Known rows, with every way that one mark hangs from another
K_539(K_803 K_913): [ -5   1  -3   1   2   3  -5   2  -5   4   2  -7   1 -10  -2   2   4  -6
  -2   5  -7   1 -10   0   0   2   2  -2   2   4  -7  -1  -9  -2   1  -7
  -1   8  18   2  -6   4]
K_514(K_732): [ 0  2 -3 -1  0  0  0 -7  1 -1  0 10  4  9 -2 -6  4 -2 -5  4  0  2 -3  1
  1 -1  2 -4 -4 -4  1 -2 -7 -3  1 -2  5 -2  2 10  0  0]
K_590(K_539): [ -4  -3  -5  -2   2   2  -1   4  -3  -3  -2   1  -1   0   4  -7  -2   3
  -3  -3 -13  -5 -11   2  -1   1  -3  -2  -2   3  -2 -10  -1   1  -2  -3
   5   2  -2   0   2  -1]
K_904(K_460(K_523)): [ -1  -2  -3   3   2  -3   0   9   3   4   0   3  10   7  -6   3  -4 -10
  -1  -8 -10   0  11  -3  -4   0  -1   8  -2  -3  -5  -3   5  -2   1  -2
   3   6  13  -4  -2   1]
K_160(K_732): [  3  -2  -2   1   2  -1  -5 -12  -1  -5   2   4   5  -3  -1  -3  -5  -1
   0   6  -4   3  -8  -2   2   0   5   0  -4  -9  -5  -2  -4  -4   1  -4
   3  -2   2   8   1  -2]
K_778(K_539): [  0   2  -1   0  -1   1   1   6   0   4   1   6   5  -6   3  -4  -3  -1
   2   3 -11  -7  -5  -2   3  -3  -1  -4  -4   1   5  -5   1  -4   2   1
   1   6   5  -2   1   3]
K_539(K_590 K_749 K_913): [ -3   0  -2   4  -4  -3   5 -12   0   3  -4  -7   5 -20   3   4  -8 -13
   1   4 -11  -3   2   3   4   1  -2 -13  -4   7  -8  -7  -5  -4  -5 -13
   1   6  19  -3   3   2]
K_904(K_460(K_523(K_732))): [ -2  -2  -2   1   2  -3   2   9   2   4  -1   7   9  -1 -10   1   2  -5
  -2 -12  -5  -2   7  -6  -3   1   0   7  -2  -3  -5   0   6   0   2  -6
   3   8  19  -4  -2   4]
K_322(K_590(K_539(K_732(K_514) K_749 K_803))): [ -9  -7  -4   5   0  -2   2  -3  -2  -8  -5   4   1 -12   1  -1  -8   0
  -8   4  -6  -7 -22   3   0   2   0 -11   3  -4  -6 -17  -2  -3  -1 -11
  13   2   9  -6   5  -4]
K_503(K_539(K_732)): [  8  -1  -3   1  -3   2  -1   0  -2   6   1   1   5  -3   7  -1  10  -2
  -4   2   0 -11  -8  -1   0  -1   1 -11  -5   0   1   0   4  -5   2  -8
   1  -1   9  -1   2  -3]
K_749(K_539(K_590 K_732(K_514) K_778 K_803 K_913)): [ -7   0   1   5  -3  -2  -5  -1  -6  -2  -3  -5  -7 -24   9   2   4  -9
  -4  27  -1  -3  -8   3  -9  14  -5 -16   0   9 -12  -6  -3  -8  -4 -15
   9   3  23   5   9  -5]
K_523(K_460 K_732(K_514) K_904): [-19   4   2  -3   5   5   2  13  -1 -12  -8  17  -3   4  -3  -6   6   1
  -1  -6   6   1 -13  -9  -1  -2   2   4  -1   5   7  -7   6  -4  10 -19
  12   9  11  -1  13   5]
K_749(K_539(K_590 K_732 K_778(K_481) K_803(K_173))): [  1   0  -8   8  -4  -4  -3   0  -2   0  -2  -2   0 -26  14   7   2 -16
 -10  29   6 -10 -17   5  -5   9 -10 -17   3   6 -12  -5   2  -3  -7 -10
   8  -5   9   0   9  -5]
K_523(K_460 K_732 K_904): [-15   2   1  -2   6   4   4   7   1  -8  -8  16  -1   0  -4  -3   7  -4
  -2  -9  15  -2 -13  -9   2  -1   2   4   0   3   6  -4   6  -3   6 -20
   8   5  10  -5   8   6]
K_590(K_539(K_732 K_749 K_803 K_913)): [ -8  -5 -10   3   2   2  -5  -9  -5   1  -1  -5   6 -17   4  -2  -1  -6
  -9   0 -18 -11 -30   6   1   4   0 -14  -1   1 -11 -15 -13  -6  -1 -18
   9   8  24  -5   1  -1]
K_539(K_590 K_732 K_749 K_803 K_913): [ -2  -4  -3   8  -4  -3  -1 -19  -2   1  -1 -10   6 -28   2  10  -2 -19
  -8  13  -5 -11 -18   3   3   7   1 -21   0   2 -15  -5 -12  -9  -2 -26
   7   7  31  -5   4  -1]
K_481(K_778(K_539(K_590 K_732 K_913))): [ -7   1  -2   7  -3  -4   8  -1   1   2  -8   0   2 -30   3   0  -7 -14
   0   9   2  -7   1  -5   1  -1  -4 -11  -5   3  -1  -5   3  -7  -1 -14
   2   9  21  -8   7  -1]
K_590(K_539(K_778 K_803 K_913)): [-15  -3  -7   2   3   4  -3   6  -6   3  -2  -7  -4 -16   4  -2   3  -5
  -6   7 -14  -5 -14   5  -6   6  -3  -8   2   7  -9 -12  -9  -4  -3 -10
   4   9  15   1  -2   3]
K_590(K_539(K_732(K_514) K_749 K_778 K_803)): [-15  -6  -8   5   1   3  -3  -3  -5  -3  -1  -2   1 -15   5  -1   2  -2
 -11  10 -19 -11 -25   9  -7   9  -2 -17   4  -1  -9 -15 -12  -8   1 -16
  16  10  14  -3   9  -3]
K_749(K_539(K_778(K_481))): [-4  5 -5  4  0 -1  0  7  0  6 -1  4 -2 -5  7 -2  2 -3 -1 15 -2  3 -1  5
 -7  4 -7 -5  1  6 -4 -5  1 -2 -6  4  3 -1  2 -1  5 -3]
K_778(K_539(K_590 K_732 K_803)): [  5  -3   0   5  -4  -2  -1  -4  -1   0   1   1   3 -19   6   4  -2 -11
  -6  17  -5 -16 -18  -3   3   5  -1 -15  -3   2  -3  -3  -2  -6   3 -14
   8   4  15  -1   5   0]
K_173(K_803): [  0   1  -3   0   2   3   2   8   3   1  -1  -7  -2  -8  -7   2  -1  -2
  -3   9  -2  -2  -9  -1  -1  -3   0  -2   1 -10  -3   4   2  -4   4   2
   5   5  -1   3   3  -2]
K_322(K_590(K_539(K_749 K_778(K_481) K_913))): [-13  -1  -5   9  -2  -2   7  -1   0   2  -8   3   1 -21   4  -1 -12  -7
  -2   4  -6  -3 -10   5  -1  -4  -3  -9   0   4  -6 -20  -3  -3  -6  -5
   3   5  10  -8   0   0]
K_322(K_590(K_539(K_732 K_749 K_778 K_913))): [-13  -7  -2   9  -2  -4   6 -10  -1  -3  -9   3  -1 -28   4   1 -10  -6
  -5   2   4  -8 -13   4  -1   1  -1 -14  -1   0  -7 -19  -3  -5  -5 -13
   4   3  15  -8   1  -3]
K_904(K_460): [ 2 -1 -1  0  2 -2  1  1  1  1  0  2  3  2 -1  0 -7 -3 -2 -2 -9  0  9 -2
 -2  0 -2  7  0 -3 -3  2  2 -1  3  0  0  8  7 -3 -6  1]
K_505(K_778(K_481 K_539(K_749 K_913))): [ -4   8 -15   5  -6   1   6   4   6  12  -1   8  14 -11   7  -1  -2  -7
   3   2 -28  -7 -10   2   4  -6  -1  -6  -2   7   2 -14  -3  -1   0  -5
   2  12   9 -10   3   5]
K_749(K_539(K_590 K_732)): [  6  -2   2   3  -3  -6  -1  -7  -1  -4  -3   2  -2 -11   8   0   0  -5
  -3  16   7  -6  -5   0  -2   9  -6 -11  -5   3  -7  -2   5  -2  -6 -10
   7  -8   7   0  10  -7]
K_481(K_778): [-11   1  -4   4   2  -2   8   5   1   1  -6  -1  -2  -9  -3   0   0  -6
   0   1   4   3   7  -1  -2   0  -3   1   3  -3   0   1   3  -2  -2  -2
   2   5   4  -8   4  -1]
K_160(K_732(K_514)): [  0   1   0   0   1   1  -7  -6  -3  -9   2   5   3   2   1  -6  -6   5
   2   9 -13   6  -8  -2   0   0   6   0  -4  -7  -4  -6  -3  -6   4  -4
   6   1   2  13   5  -3]
K_460(K_523(K_732(K_514) K_904)): [-15   2   1   1   1   0  -1  18   1  -3  -4  11   5   4 -12  -2   9  -1
   0  -7  -1  -2  -6  -7  -2   0   0   0  -3   2  -2 -11   1  -3   3 -10
   9   0  14   0  13   4]
K_778(K_481 K_539(K_732 K_913)): [  4  10  -4   6  -5   0  -4   0   3   9  -1   6  11 -17  10  -3 -10  -9
  -1   9 -10  -9 -21  -2   4 -11   0  -9  -9   9   0 -11  -7  -7   3  -5
  -2   9  20  -2   1   0]
K_503(K_460 K_539(K_590 K_749 K_803(K_173) K_913)): [  4   1 -19  -2  -3   2   4  10  -9  11   0  -9   9 -17  17   3   0 -28
  -4   7 -17  -8  -2   0   3   4  -3 -19  -1  11   1  -6   8  -3  -6 -10
   1  10  24  -3   1   3]

Rows
[ -7   3  -6   8   1   3  -2   6  -1   8   2  -3  -1  -9   2   7   4 -11
  -7  18  -4  -2 -11   5  -7   3  -2  -5   8   2  -6   0  -9  -3   1  -2
   4   6   6  -1  -1   1] -> K_539(K_778(K_481) K_803)
[ -4  -2   8   9  -7  -4   0  -9  -1  -8  -5  -3  -8 -22   9   6  -2  -9
  -5  21   9  -8   0   2  -9   9  -2 -17  -1   4  -6  -3   0  -7   1 -16
   9   1   8   4  12  -6] -> K_539(K_590 K_732(K_514) K_778)
[ -1   6 -14   5  -3   1   3  11   5   9   1   8   9  -3   5   2   4  -6
  -1   9 -23  -9 -14  -1   1  -1  -1  -1   2   4   3  -8   0   1   3  -3
   6   9   0  -6   2   4] -> K_505(K_778(K_481 K_539(K_803)))
[ -4   0  -1   0   1  -2   1  13   1   1  -1   7   8   2  -8  -2   1  -2
  -1 -10 -10   1   7  -6  -5   1   0   7  -2  -1  -4  -3   7  -1   5  -6
   6  10  19   0   1   3] -> K_904(K_460(K_523(K_732(K_514))))
[  1   2   0   0  -2  -4   0   1  -3   1  -3  -2  -3 -11   7  -2  -1  -5
   3  12  -2   1   4   0  -1   6  -6  -6  -6  10  -7  -5   4  -1  -8  -5
   1  -2  13   4   4  -1] -> K_749(K_539(K_590 K_913))
[ -4   2  -4   0   0   3  -3   7  -3   7   2   0   6 -15   2  -2  -1  -5
   0   6 -16  -7 -13  -2   3   0   0  -6  -2   5  -1  -7  -7  -6   3  -5
   0  12  20   0  -4   6] -> K_778(K_539(K_803 K_913))
[-12   2  -4   7  -4  -3   9  -2   1   1  -8   0   5 -29   3  -1 -10 -12
   0   9 -10  -7  -2  -2   0  -1  -4 -15  -4   2  -2 -10  -1 -10   0 -15
   7  13  25  -9  12  -1] -> K_481(K_778(K_539(K_590 K_732(K_514) K_749 K_913)))
[ -5   2  -3  12  -6  -3   8  -8   4   6  -4  -3   3 -19   6   9  -7 -18
  -3  16  -8  -5   0   8  -3   2  -5 -17   2   5  -6  -5  -5  -5  -4  -9
   6   5   5  -8   8  -1] -> K_539(K_590 K_749 K_778(K_481))
[  4   1  -6  10  -7  -1   5  -6   2  12  -2  -1   8 -18  11   7   3 -16
  -7  15  -6 -15  -9   5  -2   0  -4 -24  -4   3  -5  -5   0  -9  -1 -15
   6   3  14  -6   9  -3] -> K_503(K_539(K_590 K_732 K_749 K_778(K_481)))
[ -2  -5  -5   5  -2  -1   3  -8  -1   1   1  -7   5 -11  -1   9  -1 -14
  -6  12 -13  -7  -9   5   3   9  -1 -13   5  -2  -8  -1  -5  -3  -2 -14
  11   5  11  -5   5   1] -> K_539(K_590 K_749 K_803)
[  0   7  -8   7  -5   1   1   2   1  12   1   0  13 -20   7   3 -11 -18
  -2  16 -29  -9 -20   2   6  -6  -3 -15  -4  10  -4 -12  -9  -7   0  -9
   5  14  23  -5   2   5] -> K_778(K_481 K_539(K_590 K_749 K_803 K_913))
[  4   0  -7   2  -2   2   3   7  -5   9  -1   1  -1  -7  15   0   7 -18
  -5   9   5  -8   4  -2  -7   8   1 -15  -2   6   7  -1   7  -5   0  -7
   2   4  14  -3   3  -5] -> K_503(K_460 K_539(K_732 K_778))
[-10   1   2  -1   3  -1   3   5  -1  -5  -4  14  -1  -5  -8  -3   3   2
  -4  -4   2  -5  -3  -9   0   1  -2   4   1  -1  -2  -1   0  -2   6 -11
   4   6  14  -5   2   6] -> K_523(K_732 K_904(K_460))
[-13   3   4  -2   3   1   1  11  -2  -9  -4  14  -2  -1  -7  -7   2   8
  -3  -1  -7  -1  -3  -9  -2   0  -2   4   1   1   0  -4   0  -4   9 -10
   8   9  15   0   6   5] -> K_523(K_732(K_514) K_904(K_460))
[  7   7  -3   6  -5   0  -2   1   4   6   0   9  10 -10   9  -2  -9  -7
  -3  10  -9 -11 -21  -2   3  -9  -1  -9  -6   4   2  -8  -3  -5   4  -2
   3   5   9  -4   4  -1] -> K_778(K_481 K_539(K_732))
[-11  -3  -8   1   1   3  -6  -5  -6  -3  -1  -4   5 -14   4  -5  -2  -1
  -8   3 -25  -8 -29   5  -1   3   0 -14  -1   3 -10 -17 -12  -7   1 -18
  12  12  23  -1   6  -2] -> K_590(K_539(K_732(K_514) K_749 K_803 K_913))
[  2   2   1   9  -4  -5   0  -5   1   1  -4   2  -3 -17  11   3  -1 -12
  -5  25   7  -5  -6   3  -6   8  -8 -14  -3   7  -8  -4   2  -4  -7  -8
   7  -5   8  -1  10  -7] -> K_749(K_539(K_590 K_732 K_778(K_481)))
[-13  -3  -1  11  -5  -1  -1 -14  -4  -1  -3 -11   1 -36   5  10   0 -17
  -8  22  -8  -9 -13   7  -6  12   0 -26   3   5 -15  -8 -14 -12   1 -27
  12  12  32  -1   9  -2] -> K_539(K_590 K_732(K_514) K_749 K_778 K_803 K_913)
[ -4   6   1  10  -5  -2   3  -2   1   6  -6  -7  -3 -25   9   6  -6 -18
   0  18   0  -1   4   2  -5   0  -4 -12  -3  14  -8  -5  -4  -3  -5  -8
  -3   5  14   2   2   1] -> K_539(K_590 K_778(K_481) K_913)
[-10  -5  -3  12  -5  -2   1 -20  -2   4  -3 -11   3 -40   4  13   1 -23
 -10  20   0 -12 -14   7  -3  12  -1 -26   3   2 -16  -5 -15 -11  -2 -28
   7   9  32  -6   4  -1] -> K_539(K_590 K_732 K_749 K_778 K_803 K_913)
[ -7  -4  -1   3   0  -2   4   2  -2  -5  -8   3  -4 -13   2  -4 -10   0
  -1  -2   1  -2  -7  -1   2  -3  -1  -3  -3   4  -3 -15   3   1  -5  -4
   0   0   6  -3  -3   0] -> K_322(K_590(K_539(K_913)))
[ -1   0  -2  15  -7  -5   5 -18   5   4  -5  -2   5 -27   8  11  -7 -20
  -8  20   2 -12 -10   7  -3   4  -4 -23   0   2 -10  -6  -8  -8  -3 -18
   8   2  13  -9  11  -6] -> K_539(K_590 K_732 K_749 K_778(K_481))
[  3   1   4   3  -6  -2   0  -1   0  -5  -2   5   2 -15   9  -2  -8  -4
  -1  14  -8 -12  -9  -4   1   1  -1 -14  -8   5   2  -7   2  -7   4 -11
   9   5  10   2  10  -2] -> K_778(K_539(K_590 K_732(K_514)))
[ -4  -2  -1   7  -2  -3  -3  -6  -5   1  -3  -5  -5 -27   8   5   6 -14
  -6  25   6  -6  -8   3  -7  15  -6 -16   0   7 -14  -4  -3  -7  -6 -17
   6   0  23   2   5  -4] -> K_749(K_539(K_590 K_732 K_778 K_803 K_913))
[ -9  -2 -12   7  -3  -3   8  -1   0   2  -5  -2   8 -33   3   5  -5 -18
  -7  12  -5 -13 -12   0   3   1  -7 -16   3  -3  -3  -7   2  -8  -2 -15
   9   9  17 -13  10   0] -> K_481(K_778(K_539(K_590 K_732 K_749 K_803(K_173))))
[ -1   0   0   2  -2  -2  -7  -1  -6  -4  -2  -4  -3 -16   8   0   1  -5
  -3  21  -5  -2 -12   0  -4  10  -4 -12  -3   9 -11  -6  -1  -5  -3 -14
   9   1  22   6   8  -4] -> K_749(K_539(K_590 K_732(K_514) K_803 K_913))
[  3   4 -11   9  -7  -2   3   2   6   6  -1   6   8 -13   9   6   2 -13
  -4  17 -15 -15 -18  -2   2   2  -1  -9  -1   6  -1  -7   1   0   2 -13
   9   6   4  -7   7   1] -> K_505(K_778(K_481 K_539(K_590 K_732 K_803)))
[-18  -4  -8   5   0   4  -4  -4  -6   0  -3  -5   1 -22   5  -2   0  -5
  -9   8 -21  -9 -25   8  -6   7  -1 -18   2   3 -12 -17 -15  -9   1 -20
  12  13  24  -2   6  -2] -> K_590(K_539(K_732(K_514) K_749 K_778 K_803 K_913))
[ -6  -5 -14  -3   2   3  -5   8  -6  -3   0  -3   2  -8   7  -3   0  -2
  -8   1 -14  -9 -23   4   0   1  -5  -5   3   2  -5 -10   0   1  -3  -5
   5   2   0   1   1   2] -> K_590(K_539(K_803(K_173)))
